Each row was made from one walk, in order. Every step used is in the known rows, and no mark comes twice. Write each row's walk.
In the rows, zero is written as 128.
Known rows
zuzivuf -> zerek -> gunakul -> nabib -> pepive: 116  109  126  129  143  133  155  134  127  153  129  102  159  136  131  140  91  86  138  117  67  162  137  125  143  136  168  137  133  115  157  106  179  141  132  166  136
gunakul -> zerek -> gogu -> biti -> pepive -> dipe: 113  68  126  133  109  129  157  147  137  161  110  84  130  126  103  94  167  108  139  130  152  137  181  139  82  138  155  145  108  131  84  124  130  118  111  165  177
gogu -> biti -> pepive -> dipe -> dilo: 110  69  135  168  123  132  156  145  113  132  119  96  128  144  105  99  151  93  159  155  137  138  142  128  102  136  161  185  98  131  91  148  143  148  106  172  175
vopa -> mumez: 113  114  137  154  129  123  156  137  132  138  139  138  146  141  119  123  129  105  138  139  131  176  120  141  133  122  152  147  124  137  130  114  139  123  138  161  137
lezuv -> zerek -> gogu -> biti -> pepive: 126  77  132  155  92  141  154  152  150  134  107  102  142  115  102  74  152  119  134  134  156  138  150  147  92  159  117  117  97  111  91  114  121  117  98  162  125
nabib -> gunakul -> zerek: 91  115  121  115  146  114  154  117  139  168  128  123  154  121  122  117  110  94  179  152  137  188  119  137  139  141  171  116  130  160  123  130  148  132  127  148  159
dipe -> dilo: 115  104  132  159  139  123  153  123  142  129  135  112  127  149  107  121  121  91  162  156  128  153  119  134  140  125  154  142  134  145  118  158  123  133  124  168  144
gogu -> zerek -> gunakul -> nabib -> pepive: 120  109  132  113  121  124  140  154  150  150  106  110  168  111  130  133  125  79  139  140  72  172  133  147  167  128  146  119  139  87  174  97  174  149  95  168  141
zuzivuf -> zerek -> gogu -> biti -> pepive -> dipe -> dilo: 130  60  134  190  126  125  159  127  117  137  140  75  129  159  102  109  140  103  141  127  133  114  163  127  72  142  160  173  110  126  71  153  150  114  121  180  158
gunakul -> nabib -> pepive -> biti -> gogu: 121  112  115  111  118  135  138  149  127  125  108  90  158  131  110  115  158  104  147  150  82  138  131  101  132  107  148  140  111  123  134  89  150  122  155  144  161
gunakul -> zerek: 95  105  122  125  133  126  159  125  147  157  121  125  135  129  115  116  126  107  156  142  146  169  136  140  133  131  166  119  139  152  128  143  124  130  129  152  144
dipe -> pepive -> vesit: 106  108  134  144  102  140  133  95  144  125  130  118  124  106  112  103  155  98  144  150  145  131  127  132  151  129  152  110  119  121  134  147  134  110  138  172  152
zerek -> gogu -> biti -> pepive: 128  78  139  145  104  132  153  153  140  139  112  108  137  131  112  97  155  112  114  114  156  124  147  142  97  153  120  138  103  126  91  117  126  117  125  169  148
vesit -> pepive -> biti -> gogu -> zerek: 112  111  109  147  94  144  137  119  157  121  121  135  144  133  115  116  184  106  148  148  133  125  132  113  147  111  138  118  132  110  141  113  155  113  119  145  138
ladi -> pepive -> dipe: 110  117  143  137  123  111  140  105  121  154  121  122  136  119  114  107  140  101  152  129  129  151  154  115  124  117  131  120  126  131  131  133  120  117  155  144  167
biti -> gogu -> zerek -> gunakul: 127  91  112  134  109  126  127  143  155  137  126  149  131  142  106  138  146  107  122  134  101  147  124  143  143  144  134  107  139  114  162  113  153  131  99  168  124
zuzivuf -> zerek -> gunakul: 115  100  120  149  138  134  155  115  140  148  149  129  134  149  123  140  93  102  128  109  111  144  128  128  133  142  162  136  132  138  139  130  159  135  132  166  122
gogu -> zerek -> gunakul -> nabib: 107  98  124  123  124  121  138  136  159  143  123  116  152  107  127  130  130  86  131  139  95  165  139  155  153  132  149  117  160  103  164  118  149  147  88  169  130
ladi -> pepive -> dipe -> dilo: 120  102  142  156  131  108  143  96  124  144  131  104  128  140  104  114  137  88  177  150  118  145  149  117  128  114  147  132  139  132  117  159  121  119  141  158  183
nabib -> gunakul -> zerek -> gogu -> biti -> pepive -> ladi: 94  67  117  129  117  129  174  135  126  168  129  84  167  114  118  80  134  110  155  123  158  136  141  134  93  149  156  139  89  151  74  117  145  133  122  163  169
gunakul -> nabib -> pepive -> vesit: 108  112  129  127  114  122  151  135  136  133  111  98  155  89  122  100  141  79  154  164  83  168  145  130  140  125  142  121  121  124  144  99  146  133  145  152  157
zerek -> gogu -> biti -> pepive -> dipe -> dilo: 130  64  135  165  115  124  149  145  135  131  128  73  125  143  98  94  163  90  144  141  134  120  163  134  87  127  144  163  108  123  76  138  134  124  107  183  176
binu -> ladi -> pepive: 101  122  140  120  132  118  153  73  114  140  129  139  152  113  116  123  118  90  146  128  130  152  141  114  127  142  117  101  140  128  111  176  132  95  150  149  158
binu -> ladi -> pepive -> dipe: 98  125  136  122  130  120  147  71  100  146  127  123  149  105  116  113  132  85  152  138  116  157  161  108  116  120  125  116  130  123  111  167  136  94  148  147  176
vesit -> pepive: 98  138  127  146  120  147  162  118  148  144  117  136  140  128  132  104  131  91  149  133  139  155  135  121  151  116  141  116  141  128  143  119  133  125  129  148  133
pepive -> biti -> gogu -> zerek -> zuzivuf: 126  90  116  142  95  119  134  129  168  127  124  119  147  137  108  150  175  111  136  138  131  124  151  110  126  134  128  130  115  138  127  114  155  109  114  150  154
pepive -> dipe: 102  123  127  145  131  129  144  130  124  144  120  115  130  124  117  104  134  101  143  145  120  160  145  123  120  103  152  137  116  141  130  124  128  131  134  152  147
biti -> gogu: 115  110  116  138  123  129  141  139  132  139  120  141  121  148  107  117  141  119  130  141  119  151  124  122  121  137  135  118  126  147  135  123  123  117  144  153  128
vesit -> pepive -> dipe -> dilo: 101  126  123  167  129  139  158  110  135  142  128  100  125  143  117  99  142  72  182  160  116  152  154  116  144  92  165  142  145  126  130  141  140  130  114  161  161
mumez -> vopa: 121  118  144  148  134  125  167  144  153  151  122  108  138  138  115  126  127  96  148  130  125  158  123  145  141  131  143  121  117  139  112  128  141  131  145  130  137
lezuv -> mumez -> vopa: 116  120  151  149  127  131  158  148  171  159  123  113  140  145  117  114  127  125  154  131  117  170  119  136  134  113  148  101  121  134  112  103  147  123  135  117  133
binu -> ladi -> pepive -> biti -> gogu -> zerek -> gunakul: 126  88  113  103  103  124  130  73  140  120  142  130  156  122  104  141  166  95  134  129  102  116  141  109  137  137  116  102  137  96  122  153  168  95  118  159  172
pepive -> biti: 112  113  128  138  122  137  145  121  144  122  131  105  139  125  117  111  144  111  140  137  142  127  122  117  133  103  147  145  108  149  113  123  131  128  150  147  153
nabib -> gunakul: 100  130  133  132  139  118  142  123  126  153  133  127  155  119  131  112  108  94  159  144  127  176  103  128  142  135  146  120  114  155  129  117  149  133  137  154  150
zuzivuf -> zerek -> gogu -> biti: 127  104  131  156  121  134  161  138  140  144  139  112  137  143  118  114  120  109  102  116  144  132  139  136  85  158  126  137  128  137  89  140  138  100  143  159  131

Write each row's walk
113  69  128  155  103  143  171  150  123  140  120  93  146  125  115  78  147  123  113  112  155  107  147  132  86  132  121  150  83  135  82  116  118  133  136  168  142 => zerek -> gogu -> biti -> pepive -> ladi
110  68  134  157  95  135  162  138  134  123  119  118  134  102  113  90  164  104  134  145  151  135  138  140  108  164  137  150  89  139  102  123  142  141  123  160  158 => gogu -> biti -> pepive -> vesit
125  98  125  136  94  145  113  114  149  120  123  120  136  138  100  131  192  124  132  148  146  108  112  123  150  118  148  122  121  99  136  147  151  105  126  172  144 => dipe -> pepive -> biti -> gogu -> zerek
120  104  114  134  117  138  137  129  141  121  129  113  131  143  104  115  164  125  135  140  130  117  123  108  123  112  143  135  108  147  118  115  131  115  155  146  149 => pepive -> biti -> gogu
106  98  121  126  119  132  157  150  132  150  115  96  178  104  130  114  120  89  139  136  71  158  133  136  157  108  150  132  120  96  167  96  165  166  103  170  138 => gogu -> zerek -> gunakul -> nabib -> pepive -> ladi
100  59  121  139  108  143  182  145  134  158  121  87  143  124  108  81  148  123  132  117  164  117  160  140  84  139  147  147  97  142  78  129  117  132  123  166  155 => gunakul -> zerek -> gogu -> biti -> pepive -> ladi
122  72  131  173  117  133  157  137  113  148  128  95  134  138  111  105  144  113  115  109  141  120  166  127  67  144  147  164  97  129  83  128  151  112  131  166  145 => zuzivuf -> zerek -> gogu -> biti -> pepive -> dipe
117  102  122  125  136  141  152  122  132  136  137  74  166  131  127  137  113  93  140  117  72  133  134  109  142  112  175  158  119  114  139  99  185  140  141  158  158 => zuzivuf -> zerek -> gunakul -> nabib -> pepive -> biti
105  98  120  135  144  131  154  113  139  147  146  104  144  133  127  135  97  97  132  112  90  150  143  128  132  140  170  133  152  130  145  124  152  136  125  165  121 => zuzivuf -> zerek -> gunakul -> nabib
103  129  121  142  113  152  154  105  155  127  126  108  146  123  127  100  153  96  152  134  146  124  133  107  152  92  147  134  123  129  125  114  141  124  142  144  153 => vesit -> pepive -> biti
103  84  137  150  114  138  152  151  111  141  104  110  136  122  115  95  158  105  132  138  146  144  147  127  98  136  149  170  88  132  106  121  145  144  116  158  163 => gogu -> biti -> pepive -> dipe
80  129  115  157  119  157  179  115  128  147  122  121  148  123  131  84  124  102  150  130  139  138  135  111  146  97  146  127  118  139  136  117  128  141  140  148  128 => vesit -> pepive -> ladi
115  98  125  116  115  132  160  149  163  154  121  102  133  129  107  99  146  100  127  133  155  146  152  149  100  151  134  122  139  138  90  138  116  107  122  158  162 => gunakul -> zerek -> gogu -> biti
112  61  128  180  116  142  182  134  111  146  135  95  149  139  118  96  123  133  114  95  155  100  148  127  73  146  139  160  86  142  78  130  133  126  146  169  126 => zuzivuf -> zerek -> gogu -> biti -> pepive -> ladi
119  103  101  132  90  150  134  118  172  125  130  126  140  137  115  123  178  96  140  131  112  115  136  114  159  113  142  117  137  98  154  98  172  127  102  160  146 => vesit -> pepive -> biti -> gogu -> zerek -> gunakul
116  92  107  115  114  120  128  147  154  139  124  124  139  125  112  135  150  98  126  142  81  157  141  143  144  143  141  107  158  105  168  109  149  136  92  167  122 => biti -> gogu -> zerek -> gunakul -> nabib
105  89  135  156  127  124  145  128  114  145  114  115  132  125  113  104  146  112  149  132  134  147  151  124  113  115  160  148  96  136  127  114  139  139  128  158  148 => biti -> pepive -> dipe
113  111  128  113  121  123  133  154  132  155  106  97  162  104  127  124  136  74  145  145  58  174  152  138  155  108  155  132  133  84  172  90  180  151  92  166  159 => gogu -> zerek -> gunakul -> nabib -> pepive -> dipe
115  105  140  150  110  109  146  130  164  149  116  133  151  122  123  150  136  91  136  134  139  162  148  137  136  148  126  119  134  135  140  125  145  122  99  157  135 => gogu -> zerek -> zuzivuf
130  101  116  111  114  124  130  165  143  147  106  118  155  128  114  136  144  89  134  143  57  167  136  135  156  139  140  109  141  85  176  87  175  138  100  169  137 => biti -> gogu -> zerek -> gunakul -> nabib -> pepive
117  103  124  122  126  119  153  126  166  160  129  106  135  130  106  110  134  106  142  131  144  153  157  146  118  127  147  100  146  143  109  134  111  101  132  161  144 => gunakul -> zerek -> gogu
127  112  131  132  112  133  151  156  154  136  124  109  133  126  115  95  143  99  104  129  142  135  137  142  102  145  110  127  125  132  95  126  118  109  134  164  149 => zerek -> gogu -> biti
102  100  125  126  123  117  164  119  166  167  118  115  139  135  114  140  123  95  156  128  146  167  169  124  128  149  155  123  138  161  125  133  132  115  114  151  161 => gunakul -> zerek -> zuzivuf
94  78  128  165  123  139  170  124  109  144  122  116  144  125  117  94  125  128  142  121  147  128  131  121  119  114  153  147  81  150  119  121  124  155  138  158  128 => biti -> pepive -> ladi
93  74  130  160  113  149  177  149  106  137  114  111  149  122  120  84  138  124  125  126  158  125  123  121  105  139  143  168  74  146  100  126  128  157  131  159  145 => gogu -> biti -> pepive -> ladi
129  63  133  152  89  128  155  140  149  122  126  99  131  102  106  85  173  101  121  131  149  117  158  142  90  159  116  125  99  129  86  115  128  114  129  170  158 => zerek -> gogu -> biti -> pepive -> vesit
124  98  129  105  113  133  133  145  156  132  116  86  175  106  125  130  149  83  144  141  81  146  127  132  166  108  154  136  127  89  155  89  180  149  104  160  160 => gogu -> zerek -> gunakul -> nabib -> pepive -> biti
121  81  102  111  106  129  122  134  160  122  132  100  149  122  109  130  174  104  130  142  85  127  137  128  142  120  148  126  142  109  148  102  156  134  103  162  144 => pepive -> biti -> gogu -> zerek -> gunakul -> nabib
124  102  119  121  108  128  130  155  137  124  105  102  164  123  113  126  172  106  146  160  88  145  130  123  140  115  144  128  120  102  146  97  164  126  129  148  149 => gunakul -> nabib -> pepive -> biti -> gogu -> zerek
131  97  120  120  100  119  136  151  154  134  104  94  171  126  115  148  172  92  147  147  87  144  156  105  140  129  135  133  118  112  143  86  173  110  114  148  167 => gunakul -> nabib -> pepive -> biti -> gogu -> zerek -> zuzivuf
122  94  124  121  94  111  137  73  144  127  131  126  165  122  105  155  169  92  145  129  124  125  167  96  120  150  105  106  131  119  106  157  160  72  123  146  182 => binu -> ladi -> pepive -> biti -> gogu -> zerek -> zuzivuf
117  66  130  127  108  129  163  145  150  157  114  101  136  129  102  98  156  113  133  122  164  135  160  149  95  160  143  132  120  132  86  132  126  116  116  165  159 => gunakul -> zerek -> gogu -> biti -> pepive
108  103  95  116  97  145  135  123  168  126  127  104  151  124  119  117  181  89  142  138  89  124  150  117  161  110  149  115  158  88  160  93  166  128  97  157  143 => vesit -> pepive -> biti -> gogu -> zerek -> gunakul -> nabib
129  85  110  117  94  118  131  149  151  128  118  115  150  100  109  123  162  82  140  160  51  159  144  140  149  145  138  102  134  93  172  83  180  136  100  167  150 => biti -> gogu -> zerek -> gunakul -> nabib -> pepive -> vesit
109  105  127  163  138  122  146  118  127  139  136  98  123  146  108  111  130  87  168  164  115  152  140  124  127  100  165  153  129  141  120  150  131  135  122  166  160 => pepive -> dipe -> dilo
118  87  114  106  100  146  110  115  160  122  128  92  143  126  106  135  186  108  132  140  99  106  132  127  165  118  162  120  147  80  157  126  163  117  100  183  153 => dipe -> pepive -> biti -> gogu -> zerek -> gunakul -> nabib
104  80  123  121  118  117  150  140  129  170  120  82  152  117  114  88  151  97  161  136  143  153  159  137  88  145  161  138  100  139  83  112  157  120  109  162  192 => nabib -> gunakul -> zerek -> gogu -> biti -> pepive -> dipe
109  78  131  117  117  118  157  141  143  167  120  97  157  122  117  100  142  101  158  128  155  153  141  145  103  168  151  128  108  140  82  118  150  119  112  164  177 => nabib -> gunakul -> zerek -> gogu -> biti -> pepive
129  104  104  94  118  141  131  150  142  126  120  84  152  134  115  123  153  96  136  134  59  128  137  104  147  110  151  138  116  108  148  76  168  132  138  159  171 => zerek -> gunakul -> nabib -> pepive -> biti -> gogu
100  109  109  128  117  155  165  145  130  148  108  81  170  99  117  81  102  98  159  144  67  164  138  122  149  106  152  120  104  106  158  84  150  164  106  158  128 => lezuv -> zerek -> gunakul -> nabib -> pepive -> ladi
